What can hang from each mark
E: S T
L: D E G Y
S: E G Y
D: L S T
T: D E G Y
Y: L S
G: L T

Each row was made from one small tree. Brackets hold a mark, then the marks that hang from it, in alphabetical order. Every link used is in the known rows. Write each row's tree.
Known rows
(D (L Y) S (T G)): [-24   6  17  22   0   0  14   8  24 -14 -26   3  21   0  10   3  20   3
   6 -25  31  -3 -16   2  -2   0 -23  25 -26 -34  -7  11  14  -9  19 -16
 -44 -15  11 -10  31  -8  -3   1 -16   1  -2 -21   9 -20]
(T D (E S) (Y L)): [ -6 -10  26   2  42  -6  16 -11  15 -24 -10 -15  28   7 -19  -2  -3 -13
   7  -6 -14  -4  -5   9 -43   7   4  -1   5 -13   3 -28 -44   1  23 -38
 -61 -47  -8  -3   8 -14  -1   8  -6   3  -2  17  19 -21]
(D (L Y) S): [-15   7  13  27  -8  -5  25  12  13 -20  -9   3  21   2   4  -2  12   3
   4 -29  26  -1  -7   7 -20  10 -15  14 -13 -12   3   8  -4 -14  12   0
 -33 -10  14 -18  20   1  -7  -4 -13  -1  -4 -20  15 -12]
(Y (S G)): [-14   2  16  -6  10  -4   7   1   3  -5 -14  -2  37  -9 -12  13  18  -1
  -8 -23  17   0 -16   7 -36  13  -7   1   4  -8  21  -3 -14  -7  13  -1
 -28 -20   8  -3  31   8   3  -3   8 -25 -13   4  -2 -14]
(D (L E) S (T Y)): [-21   4  13  26   5 -22  21  -1  19 -18  -4   4  28   5  17   4  20 -11
   4 -22  24   8  -8   4 -20   4  -3  11 -26 -10  -7   0   1 -13  10 -27
 -40  -9   9 -13  38 -17   2  11  -1   8  -1  -9  13 -26]
(D (S E (G T) Y)): [ -8 -24  -1  -6   2 -25  16  -4  16 -18 -25   3  27   2   1  20 -14  21
  11 -30  19   7 -17  11 -24   6  -6  22 -16  -4   7   6 -30  -5  -2 -10
 -22 -28   0  -9  33 -11  10 -22  -5 -10 -10   8   7 -18]
(S (E (T G)) (Y L)): [ -7 -32  17 -12   3 -12   2 -14  20 -12 -16   1  32  -2   6   5  -5  18
  20 -30   5 -11 -16  10 -21  -1  -4  27  -6 -21  -7  -6 -27  -2  25 -37
 -37 -29  -1  -4  24 -15  12 -14  -5  -2   8  16  -2   7]
(G L T): [ -4  -7  11  -9 -31  -8 -15   6   3 -19 -36  -4  21  -8   0   3 -11   6
   4 -15  -3  -2  -2  -7 -30  26 -19  14  -6  11 -11  23 -21 -24  -7   6
 -13 -11  10   0  27 -18   1  -4 -15  -9 -13   7  30 -15]
(S E G Y): [-12 -26   4 -20  12 -21  17  -3   5 -16 -17   2  38   7   3  17   3   9
  18 -24  -2  -2 -10  12 -29   0  -7  21  -5  -8  13  -4 -26  11   3 -14
 -23 -31   0 -13  30  -8  -1 -25  -1  -8 -10  20   1  -8]
(T (G L) (Y S)): [  0   2  18  -4  14  -9  -8 -22   5 -17 -26   3  31 -20 -18   0  -4 -13
   3 -12  -1  -2 -18 -11 -28  13   2   9  -3 -19   1   3 -16  -2  16 -18
 -49 -15  -5   1  23   8   2  -9  -9  -8   5   3  15  -7]
(S (E T) G (Y L)): [ -8 -39  11 -24  11 -11  16 -10  17  -6 -14   4  42  -4   8  16   1  16
  19 -31  13  -9 -19   7 -24  -6  -1  21 -11 -15  11  -9 -31  10  18 -25
 -30 -26   4  -4  27 -17   8 -18   5 -11  -2  18  -6  -1]
(L E G Y): [-19  17  12   7 -16   2  26  10 -13  -5   9  10  22   7   6  -1  37  -3
   1 -11   3  -5  -4  13 -23  15  -4   8  27   7 -15  26   8 -17   5 -13
 -16 -14   0 -20  41   6 -11  -5  -8   3   6   2  13   0]
(L D E Y): [-20  24  12  17 -19   6  34   1   3 -18  22  -2   2   7  -3   2  34   1
  11 -14  -7   3   8  11 -35  21   2   3  24   7  -5   8   7  -3  13  -8
 -12 -20   5 -18  46 -12  -7  -9  -1   0   3  18  36 -12]
(Y (L (E T) G)): [-13   1  19   3  -9   0  12   4   6   1  -3  -1  28  -9   6  -5  25   3
   2 -18  11  -8 -10   9 -27   7  -7   7  13  -2  -9   6 -11 -27  13 -29
 -20 -15   8  -9  35  -6  11  17   6  -4   4  -4  -7   4]
(E (S G) (T D Y)): [ -7 -29  18  -9  23  -4  16 -20  19 -23  -7   2  48   6 -12   5   8   4
 -16 -22  17  -1  -9   2 -34 -10  15   8   3 -14  20  -9 -37   6  30 -30
 -37 -31  -9  17  36 -19 -14  -2  -1 -10  10  -1  -3 -21]
(T (D (S E)) G Y): [ -5  -5  10   3  29 -21  10 -21  20 -27 -24  -5  12  -8 -19 -10  -6 -10
   4  -9   0   9 -19  -5 -27  -2   1  10   3 -18  -3   2 -29   2  20 -36
 -46 -43 -19  -5  28  -2   1  -6 -21   0  11   3   6 -20]
(L D): [-14  10  10   8 -12   0  11   7   7 -23  -1 -13  20  -3 -16   4  23   3
   0 -21 -11   3   8   9 -44  16 -12   5  13   2   6  -5  -8  -9   3 -10
 -11 -28  14 -16  30  -7  -1   2  -3  -9  -9   8   9 -11]
(Y L): [-15   4  21   2  -2  -3   3  12   8  -6 -22 -17  23 -11  -4  -7   9  -3
   8 -29   3  -5  -5   8 -30  15 -17   4   3  -4   0  -4 -20 -20  20 -15
 -30 -23  15 -15  13  -1   7  10  -4  -8 -15   0   1  -3]
(G (L E) T): [ -4   0  13  -3 -35 -12  -4   2   4 -17 -23   1  11  -6  10   3  -5   2
  12  -7  -2   3   0  -3 -30  28 -12  11   2  17 -16  23 -18 -30  -9   0
 -11  -8   6  -2  42 -26   7  -1  -6  -4  -9  12  38 -14]
(D L (T (E S))): [-25  -7  25  13   7  -1  11   7  14 -18 -16  -5  45  18  14  13  21  -2
   9 -19   7  -9   0  15 -27   3 -22  22 -16 -22  -3 -15  -4 -14   7 -26
 -42 -25  17  -8  24 -26  -2  14  -3  -1  -8   0  10 -22]
(L D (E T) G): [-13   7   9   9 -23   3  24  -2   3 -14  22   7  27   0  -4  11  44  10
  -7  -7   0  -3   0  12 -40   7   0   9  27   6  -6   9   3 -18  -4 -28
   2 -19   5 -14  57 -12   4   9  12  -5  14   7  -1  -4]
(Y (L G) S): [-10   8  19  -1   9   2   3  10   3   8 -10  -2  33 -21 -10  10  17   1
  -7 -21  17  -6 -23   6 -31  22  -9   1   8 -11   9  -3 -11 -20  12 -12
 -33 -19  13  -9   9  18  19  10   7 -22  -9   0  -9  -3]
(Y (L E (G T))): [-16   9  20  -3 -11  -2   8  15   2   2 -14  -1  13 -14   8   4  11   2
   8 -16   7  -2 -12   3 -22  23 -11  11  13   5 -11  14 -14 -29  -1 -21
 -15 -20  10 -12  29  -3  10  13   3  -4  -3  -2   3  -4]
(L D (G T)): [-14   8   6  -6 -19   4   6  16   0 -12  -8   1  20 -10 -13  18  17  11
  -9 -15  -7  -3  -6   2 -31  23 -12  14  16  10   2  14  -5 -11 -21 -14
   6 -26  17 -14  32   0  -3   3  -3  -9  -2   6   0 -16]
(L (E S T) Y): [-15  -2  25  15 -17   2  27 -12   7 -14  13   8  27  21  10  -2  25  13
   1 -27  23  -2   6  19 -26   7  10   9  19   0  -8  10  -8 -17  35 -17
 -29 -16   0   4  47 -22  -9 -10  -2  -4  12   3  27  -3]
(G (L (D S) Y) T): [ -2   2   2   8 -32   2   9   0  12 -24 -15   2   3 -10  -9  10  -7  16
   6 -16   5   1  -3  -7 -28  28  -7  10  -8   7  -5  24  -8 -12  -5  14
 -12  -9  10  -4  27 -18   2 -15 -13 -11  -9  11  48 -22]
(Y S): [-10   6  16   4  -4  -6   0   3   2  -8  -9  -5  34  -5 -11   6  16   0
  -9 -26  15   0  -9  12 -40  20  -8  -1   8  -1   9  -3 -13 -17  16  -7
 -32 -21  11  -5  23   6   6   2   1 -21 -10   5   2  -9]
(S E G (Y (L D))): [-15 -21   5 -19  21 -10  27  -2  16 -13 -11  -2  25  -7   0  23   2  10
  27 -22  -6  -4 -10   5 -30   5  -5  21  -6 -16  18 -16 -26  18   5 -13
 -21 -32   4 -16  20  -9  13 -19   7 -10 -11  25   5  -7]
(L (D T)): [-21   5   8   7 -12   1   6   9   9 -17  -7 -15  25   2  -9   8  32   3
  -2 -24  -7   1   5   8 -37  13 -16   8   2  -3   1  -4   3  -8   7 -14
 -12 -27  16 -12  34 -18   0   7  -3 -10 -12  13   6 -20]
(L E): [-16  11  17   9 -17 -13  14   4   1 -15  -3  -8  21   9   5  -5  23  -5
   6 -17   0   5   5  16 -36  15  -9   5  17   9 -10   6 -11 -26   9 -17
 -20 -20   4 -15  48 -12  -1   5  -1   0  -5   5  13  -6]
(T G Y): [-10   3  24  -6  15  -8  -2 -11   4 -18 -28  -4  28  -8 -16  -9   2 -13
   4 -22  -9  -2  -7  -3 -26   6  -2  14   5 -14  -4   2 -16  -3  19 -33
 -40 -28   0  -8  31   7 -15  -5 -16   6   9  -3  -4  -6]
(S (E (T D)) G Y): [ -8 -40   2 -22   9 -15  15 -11  15 -18 -10   3  41   8   4  16   7  14
   8 -16   4  -6 -17   9 -30  -9  -3  20  -8 -12  12  -4 -33  16  12 -25
 -27 -34  -9  -4  39 -21  -3 -20  -1 -10   1  23  -5 -13]
(D (L E Y) (T G)): [-32  13  27  12  -6   8  17   8  15 -10 -11   5  15   2  23   2  31 -10
  18 -14  14  -7  -9   1  -4   4 -18  24 -12 -26 -13  12  20  -6  17 -23
 -35 -12   7 -12  44 -15  -9   4  -9   8   6  -6  16 -14]

Write each row's tree
[ -3   1   6  12 -29  -4  12 -12  10 -24   3  -2  20  -2  -1   2  21   6
   9  -5  -7   0   7   0 -44  12  -5   7  10   6  -7   7  -8 -16   5  -5
 -13  -8   3  -7  48 -31   9   1   6  -7   0  16  31  -5] | (G (L D (E T)))
[-16 -16  15   8  15 -26   6 -16  19  -6 -19  -8  33  -3   5  -3   4   1
   3 -37  20   5 -15   3 -25   4   2   3 -20  -7 -11   0 -13 -13  24 -27
 -44 -26   9  -5  15 -17  16  -1 -11  -5 -11  11   8 -23] | (D (S E) (T (Y L)))
[ -7 -12  15 -19  -7  -2   1   2   4 -17 -38  -5  31  -7  -3  12  -4   3
  11  -6  -4  -9 -11  -3 -33  14 -19  12  -7  -1   2  10 -23  -9 -10   2
 -19 -21   9  -3  37 -20  -3  -5  -3 -10 -15  10  21 -18] | (S (G L (T E)))
[-14 -14  -1  16  -4 -20   1   5  15 -18 -22  -7  38  19   1  11  15  12
  -5 -34  19   9  -6  22 -22   3 -18  16 -24 -12  -7   0 -10 -18  12 -19
 -37 -24   6 -15  30 -15   7  -3  -9  -2 -16   3  -1 -18] | (D (S Y) T)
[-14  -4  23 -19   8  -5  11   3   8  -7 -23  -2  21 -16   1   8  -2  -5
   9 -21   7  -1 -14  -7 -25  16   1   9  -3   3  10   8 -23  -2   4 -16
 -19 -20   9  -3  37  -6  -5  -3   2  -4  -5   3   9 -20] | (S (G (T (Y (L E)))))
[  0  -2  15  -4 -16 -15  -4 -11   3 -15 -13   8  16 -15   3   8 -11  -6
   5  -8   4   4 -10  -9 -32  32   9   2  -5  18 -10  16 -20 -15  -3  -4
 -25  -5   3   5  34 -15   5  -8  -1  -6  -2  17  42 -17] | (G (L E) (T (Y S)))
[ -7 -10  11 -19 -12  -4  -1   6   5 -15 -40  -2  26 -12  -2  10  -4   4
   6 -13   3  -3 -10  -8 -27  16 -16  14  -9   2   7  19 -21  -9  -8   8
 -12 -13  10   0  35 -15  -3  -5  -4 -14 -16   3  18 -19] | (S (G L T))
[-19  11  15  13  -5   1  25  17  10 -20   4  -1   5   4   5  -7  23 -15
   6  -1   2  -2  -3   3 -27  11 -14   4   5  -6   0   5 -10  -4  12 -12
 -32 -24  -4 -14  34 -12 -12   6  -8   3  -2   0  22 -20] | (T (D (L E Y)))
[-14   4  22   7 -16   9  19  -9  13 -17   2   3   9   6   3 -12  27   0
   4  -6  11  -6  -8   8 -20   3   0   5  18 -11 -16  17  -5  -7  33 -26
 -32 -24 -10  -1  59 -19 -11  -5  -8   2  15   5  18  -7] | (L (E (T D G)) Y)
[ -7  -8  14   0   9 -15  13  -5  12 -19 -30  -6  30  -2 -11   7  -5   5
   1 -23  15   3 -14   7 -32   9  -6   8 -10  -1   5   4 -26 -11   2 -12
 -30 -29   9  -8  35  -6  -2  -7  -5  -8  -8  -2   8 -23] | (D (S (G (T E Y))))
[-13 -12  15   2 -13   8  10   9  11 -13   0   5  33   1  -1  -6  28   1
 -14 -12  14 -15 -12   2 -26   0 -12   7   0  -9  -1  11 -11  -5  16 -22
 -28 -20   4  -5  33 -10 -13   8  -9  -5  10  -6  -4 -12] | (E (T (D (L G Y))))
[-13  16  22   9   3  -5  11   1  10   1   0  -7  17 -15   1   4  15  -4
   7 -20  18   2 -12  10 -34  25  -2  -6  11  -4   4  -8 -14 -22  24 -13
 -36 -17   9  -6  25   0  23  10  14 -18 -11   9  14  -5] | (Y (L E) S)
[ -9 -19  12 -25  -9  -8  11  -7   7  -9 -29   6  21 -12  10   8  -6   8
  18 -16   4  -9 -16 -11 -23  14  -4  15  -4   5   0  26 -17   3  -1   9
 -14 -14   5   2  27 -19  -3 -27 -13 -15 -10  18  34 -20] | (S E (G (L Y) T))
[-20  11  16   5  -9   5  18  22  -4 -10  -4  10  32  -2   5   2  25  -6
  -1 -19   9 -14  -7   2 -17  11 -18  17   1  -9   2  12   4  -8  -1  -9
 -22 -10  18 -21  17  11 -19   1 -13   1   2 -15   2  -7] | (D (L G Y))
[ -8 -22  24 -11   0 -17   0 -26  11 -14 -14   0  38  -5  -1  -8   4   5
   7 -27   3  -8 -11   1 -31  -3   6  15   8  -3  -9   6 -20  -4  24 -37
 -32 -28   2   1  35 -15  -3 -12 -14  -6  14  11  -2  -2] | (S (E (T G Y)))
[-22   8  13   4  -7   4   3   2  15 -20 -16 -12  20  -2 -10   9  29   4
   3 -19  -9   1   0   4 -30   9 -18  15   4 -16  -3  -1   6  -6   9 -22
 -16 -31  12 -11  38 -14   1   6  -5  -7  -5   8   4 -17] | (L (D (T G)))
[-15   1  22  11 -29   3  19  -5   3 -10  11   3  23  11   9  -9  30   4
   2 -22  16  -8   1  14 -28  11   3   1  15   7 -14  18  -1 -16  30 -17
 -25 -12   4  -7  53 -17 -12  -7  -5   2   8   8  20  -3] | (L (E T) Y)
[ -6  -7  28   5  25 -12  14 -17   2 -27  -8  -7  46  20 -15   2   1  -7
   4 -21 -13  -5   6  17 -45   8   7   6   8  -3  -2 -20 -31  -7  16 -32
 -50 -36   5  -5  20 -12 -12  -4  -8   3   1  10  15 -12] | (T (E S) Y)
[-11  -9  26  -4  -8  -4  -1   3   7 -21 -25  -8  27  11  -3  12  -8  13
   7 -21   1  -4   0  17 -34  21 -12  15   7   5  -7  -2 -28 -24   0 -19
 -25 -34  13  -1  29 -21  -4   1  -8  -6  -7   8  20 -18] | (G (T (E S)))
[ -9 -12  17   7  10  -9  13  -6   3 -28 -12  -9  45  28  -8  13   3  11
  12 -19 -11  -3   7  32 -41   6 -12  20   5 -12   0 -22 -31 -16   9 -24
 -43 -39   2 -11  24 -16  -1  -6  -3   1  -6  13  12  -6] | (T (E (S Y)))
[ -6  -2   9  16   8  -9  13  -1  14 -29 -17 -20  21  15 -19  -8  13   0
  -1  -2  -4   1  -6  21 -46   5 -22  -2   4  -8  -7 -10 -29 -17   7 -22
 -44 -46  -6 -19  32 -19   5   9 -10  -3 -10  10  12 -23] | (T (D S) E)
[-23  15  22   9  -2   3  33  10   5 -10   7  12  19  -4  14   9  26  -9
  12 -13  23  -5 -10   2 -22  16  -4   9   0  -9  12   3   2  -2  13   0
 -32  -7  10 -12  36   0  -7  -4   6  -6  -1  -3  22 -14] | (D (L E (Y (S G))))
[ -3  -9   3  14  11 -12  14   1  15 -34 -15 -16  25  22 -18   2   6   1
   3  -2  -8   1  -7  27 -41   3 -22   6  -5 -11  -5 -14 -35 -11   6 -26
 -49 -48 -10 -20  31 -17   5   2  -7   3 -10  14  13 -21] | (T (D (S Y)) E)
[ -7 -23  21 -11   6 -14   2 -23  16 -18 -13   0  29  -5  -4  -9   5   1
   3 -16   0  -6 -15  -2 -32  -6   5   9   8  -7  -8   4 -26   1  25 -40
 -37 -36  -8   3  36 -18  -3  -7 -14  -6  15  16   0 -13] | (S (E (T D G Y)))
[-15   3  19  -4 -10   4   3  20  13 -15 -13   3   6  -9   1   7   1  -1
  -5 -14  15  -5 -17  -2 -22  26 -12   6  -5   0   3  11 -18  -6   5  -7
 -24 -23   8  -1  25  -9 -10   1 -10 -10  -5   3  21 -29] | (G (T (D (L (Y S)))))
[-10  12  16   7 -14   1   6  -8   6 -19 -25   2  13  -5   0  -8  12  -3
  19  -5  -3  -4  -3   0 -20  11 -15  18   9 -15 -17  19   0 -13  15  -7
 -31 -14  -6 -10  43  -8  -1 -10 -13   0   4   0  27   1] | (T (G (L E Y)))
[ -4   0  13  10 -28   1   9 -14   5 -11   4   8  26   1   5  -2  21   3
   2 -12  15  -6  -6   3 -34  18   1  -1   5   3  -8  17  -5 -15  22   2
 -33   0   1   1  42 -18   5 -11  -1 -12  -1  14  39  -5] | (G (L (E T) (Y S)))
[-17   2  19   1  -2 -10  23  -1   8 -17 -11   2  21   8   9  15   8   9
   8 -18  12   9   2  14 -28  13  -1  18  15   2   5   2 -18 -20   7 -12
 -15 -22   0   3  50 -18   1   0   5  -9  -3  -1  18 -15] | (L (E (S (G T))))
[ -5  -3  12  -7 -32   1  -6   8   1 -14 -28   2  15  -6   1   0  -7   6
   4 -18   2  -6  -4  -7 -22  28 -12  12  -6  11 -12  30 -13 -14   1  11
 -18  -6  12  -1  25 -16 -10 -15 -22  -6 -10  10  41 -14] | (G (L Y) T)
[ -7  -3  23 -12  -4 -10 -10   0   2 -11 -17   1  25 -12  -8   9  -8  -3
  -8 -29  11   1 -12  -1 -31  28   7   1  -2  14   3   7 -24  -9   5 -17
 -27 -21  14   4  24   2  -8  -6  -7  -9  -3  11  12 -21] | (G (T (Y S)))
[-12 -27  17 -18  -2 -12  12 -15  10  -8 -15  -2  45  -5   5   3  15  11
   6 -25  14  -9 -12   4 -34  -7  -2  12   5  -3   6   6 -19  -1  17 -16
 -18 -24   7   1  41 -20  -1 -11   0 -16   0  12  -5 -11] | (S (E T) G)
